Known rows, with every step that occurs:
bepo -> resozis -> darofo: [-0.25 -2.09  1.63  0.91  1.22 -0.37  0.55  0.60  1.69  1.96  0.75  0.57
 -2.25  0.74  1.65  1.73  0.14  2.38  0.87 -2.08  2.55]
zaguv -> dusilu -> ravu -> resozis -> darofo -> vana: [ 0.41  0.23  2.89  1.38  3.89 -1.61  0.45  0.96  0.08  1.61  1.61  0.01
 -4.78  2.89  0.19  0.31 -3.06  1.40  0.17 -1.20  2.42]
bepo -> resozis -> zaguv: [-0.38 -1.52  0.47  1.32  0.80 -0.15  0.67  0.13  1.16  0.62  0.18  0.23
 -2.16  1.46  2.36  2.09 -0.74  1.99 -0.13 -1.02  3.85]
ravu -> resozis -> bepo: [ 0.46 -1.75  1.11  0.15  2.86 -1.11  1.71  1.38  0.59 -0.21 -0.57  1.67
 -4.09  1.54  0.19  0.04 -0.78 -0.27  0.19  0.16  2.86]
resozis -> zaguv -> dusilu -> ravu: [-0.04  0.41  1.50  1.37  1.79 -0.79 -0.75  0.90  0.13  0.60  0.68 -1.02
 -2.65  1.73  0.58  1.12 -3.00  1.99 -1.02 -0.48  3.61]
zaguv -> dusilu -> ravu -> resozis -> bepo -> vana: [ 0.03 -1.06  2.02  2.25  2.91 -0.71  0.75  1.62  0.46  0.49 -0.23  0.18
 -5.68  2.05 -0.08 -1.25 -2.40  0.66 -0.69 -0.81  2.38]
ravu -> resozis -> zaguv: [ 0.36 -0.34  1.55  0.70  2.43 -1.63  1.85  1.08  0.06 -0.45 -1.28  0.71
 -3.22  2.46  1.38  1.93 -2.39  1.00 -1.00 -0.15  3.71]
ravu -> resozis -> darofo -> vana -> bepo: [ 0.47 -0.09  2.28 -0.09  2.99 -2.31  1.85  0.25  1.42  2.49  0.36  0.60
 -4.76  2.62  0.64  0.70 -0.37  0.91  0.66 -1.79  2.80]
resozis -> ravu -> dusilu -> zaguv: [ 0.28 -1.90  0.12 -0.20  2.66 -3.16  0.15  0.87  2.09 -1.23  2.12  0.72
 -1.09 -0.24  0.92  2.53  0.90  0.70 -1.23  0.11  2.58]
bepo -> resozis -> darofo -> vana: [ 0.27 -1.66  1.71  1.24  1.64 -1.22  0.51 -0.48  2.05  2.32  2.13  0.68
 -2.92  1.26  2.46  1.40  0.24  1.79  1.14 -2.02  2.59]
darofo -> resozis -> ravu -> dusilu -> zaguv: [ 0.51 -2.79  0.14  0.06  3.21 -3.22 -0.48  0.34  2.26  0.94  1.31  0.33
 -1.35  1.03  1.09  2.97  1.74  1.54 -0.40 -0.01  2.27]
darofo -> vana -> bepo: [ 0.44  0.36  0.47  0.36  1.31 -2.52  1.27 -0.75  1.85  1.96  1.09  0.52
 -3.44  0.77  0.52  0.31  0.22  0.49  0.25 -1.12  3.20]
resozis -> darofo -> vana -> bepo: [ 0.85 -0.35  1.72 -0.04  1.89 -2.08  0.56 -0.49  2.40  3.46  1.54  0.16
 -3.72  1.36  0.92  0.93  0.45  1.42  0.54 -2.47  2.58]
ravu -> dusilu: [ 0.12 -0.73  0.12  1.40  1.66 -3.12  0.45  0.88  2.42 -0.67  1.10  0.26
 -2.25 -0.73  0.47  2.36 -0.66  0.69 -0.92 -0.14  2.44]
zaguv -> dusilu -> ravu: [-0.47  0.60  1.13  1.53  1.93 -1.07 -0.55  1.00  0.13  0.86  0.87 -0.17
 -3.04  0.52 -0.76 -0.01 -2.44  1.66 -0.42 -0.47  3.15]
dusilu -> ravu: [-0.49  0.32  1.18  2.39  1.94 -1.84  0.64  0.97  0.70  0.14  0.34  0.29
 -2.33 -0.13 -1.22 -0.41 -1.53  0.77 -0.88 -0.34  3.27]
ravu -> dusilu -> zaguv: [ 1.16 -1.24  0.82  0.58  2.18 -1.67  0.73  1.22  1.51 -0.61  2.22 -0.06
 -1.96 -0.71  1.62  2.77 -0.02  0.26 -1.18  0.92  2.21]
zaguv -> dusilu -> ravu -> resozis: [-0.66  0.41  1.44  1.12  3.13 -1.44  0.93  1.55 -0.69  0.00 -0.20  0.25
 -3.97  2.03 -0.91 -0.12 -3.48  0.95 -0.39  0.50  3.31]

Rows:
[-0.17 -1.01  1.69  0.80  3.25 -0.32  0.40  2.03 -0.63  0.22  0.11  0.37
 -4.69  2.02 -0.91 -0.69 -2.48  0.15  0.04  0.32  3.19]
zaguv -> dusilu -> ravu -> resozis -> bepo
[ 0.77 -2.08  1.02  1.98  1.45 -1.19  1.15  0.32  2.52  0.87 -0.09  1.16
 -4.34  0.27  1.40 -0.05  0.49  0.64 -0.46 -1.66  1.97]
resozis -> bepo -> vana
[-0.63 -2.95 -0.15  0.16  1.97 -2.23  0.28  0.79  2.05 -0.88  2.47  0.30
 -0.73  0.06  1.46  2.75  1.69  1.52 -0.59 -0.22  3.16]
bepo -> resozis -> ravu -> dusilu -> zaguv
[ 1.13 -2.98  1.04  2.00  1.56 -1.29  0.40 -0.12  2.83  2.76 -0.78  1.09
 -4.78  1.40  1.45  0.03  0.90  1.21  0.53 -1.56  1.54]
darofo -> resozis -> bepo -> vana
[ 0.36 -0.09  1.32 -0.50  2.67 -0.74  0.83  0.73 -0.30  0.33 -0.94  0.12
 -4.00  3.31  1.77  2.35 -3.31  1.72 -0.51 -0.02  3.50]
ravu -> resozis -> zaguv -> dusilu
[-1.48 -1.34 -0.63  0.22  0.88 -2.92  0.91 -0.91  2.51  1.65  1.26  0.89
 -2.51  1.55  0.73  0.29  2.09  1.29  0.96 -2.23  4.15]
darofo -> vana -> bepo -> resozis -> ravu
[-0.40 -0.82 -0.03  0.70  0.47 -1.58  1.31 -0.47  2.02  2.47  1.48 -0.11
 -3.12  1.21  1.33  0.30  0.89  1.07  1.05 -1.41  4.02]
darofo -> vana -> bepo -> resozis
[-0.02  0.97  2.84  0.25  3.25 -1.70  0.65  0.96  0.30  2.86  1.40 -0.82
 -5.31  3.03 -0.48 -0.20 -2.06  1.70  0.30 -1.78  3.11]
zaguv -> dusilu -> ravu -> resozis -> darofo -> vana -> bepo
[-1.38 -0.14  0.88  0.89  0.30  0.16 -0.50  0.70  0.35  2.20  0.85 -2.18
 -3.23  2.21  0.69  0.27 -1.37  2.56 -0.11 -1.46  4.84]
vana -> bepo -> resozis -> zaguv -> dusilu -> ravu
[-0.10 -0.35  1.50  1.43  2.32 -0.73 -1.09  0.34  0.33  2.62 -0.15 -1.26
 -3.25  3.05  0.62  1.25 -2.25  2.47 -0.41 -0.69  3.40]
darofo -> resozis -> zaguv -> dusilu -> ravu
[ 0.62 -2.17  1.54  1.68  2.43 -1.35  2.20  1.09  1.55  0.29 -1.20  1.56
 -5.03  1.63  1.26 -0.19 -0.54  0.13 -0.39 -0.85  2.07]
ravu -> resozis -> bepo -> vana
[-0.73 -1.44 -0.55  0.58  2.20 -4.50 -0.17  0.50  3.00 -1.42  1.22  0.79
 -1.55 -0.06 -0.02  1.90  0.29  1.26 -1.09 -0.70  2.85]
resozis -> ravu -> dusilu
[-1.74 -2.62 -0.85  1.23  1.25 -3.50  0.04  0.59  3.08 -0.91  1.38  0.47
 -1.25  0.17  0.59  2.21  1.12  1.76 -0.26 -1.08  3.37]
bepo -> resozis -> ravu -> dusilu
[-0.67 -1.16  0.39  0.31  0.09 -0.60  0.85  0.16  1.38  1.79 -0.31 -0.72
 -2.63  1.68  1.86  1.54  0.30  2.12  0.05 -1.73  4.58]
vana -> bepo -> resozis -> zaguv
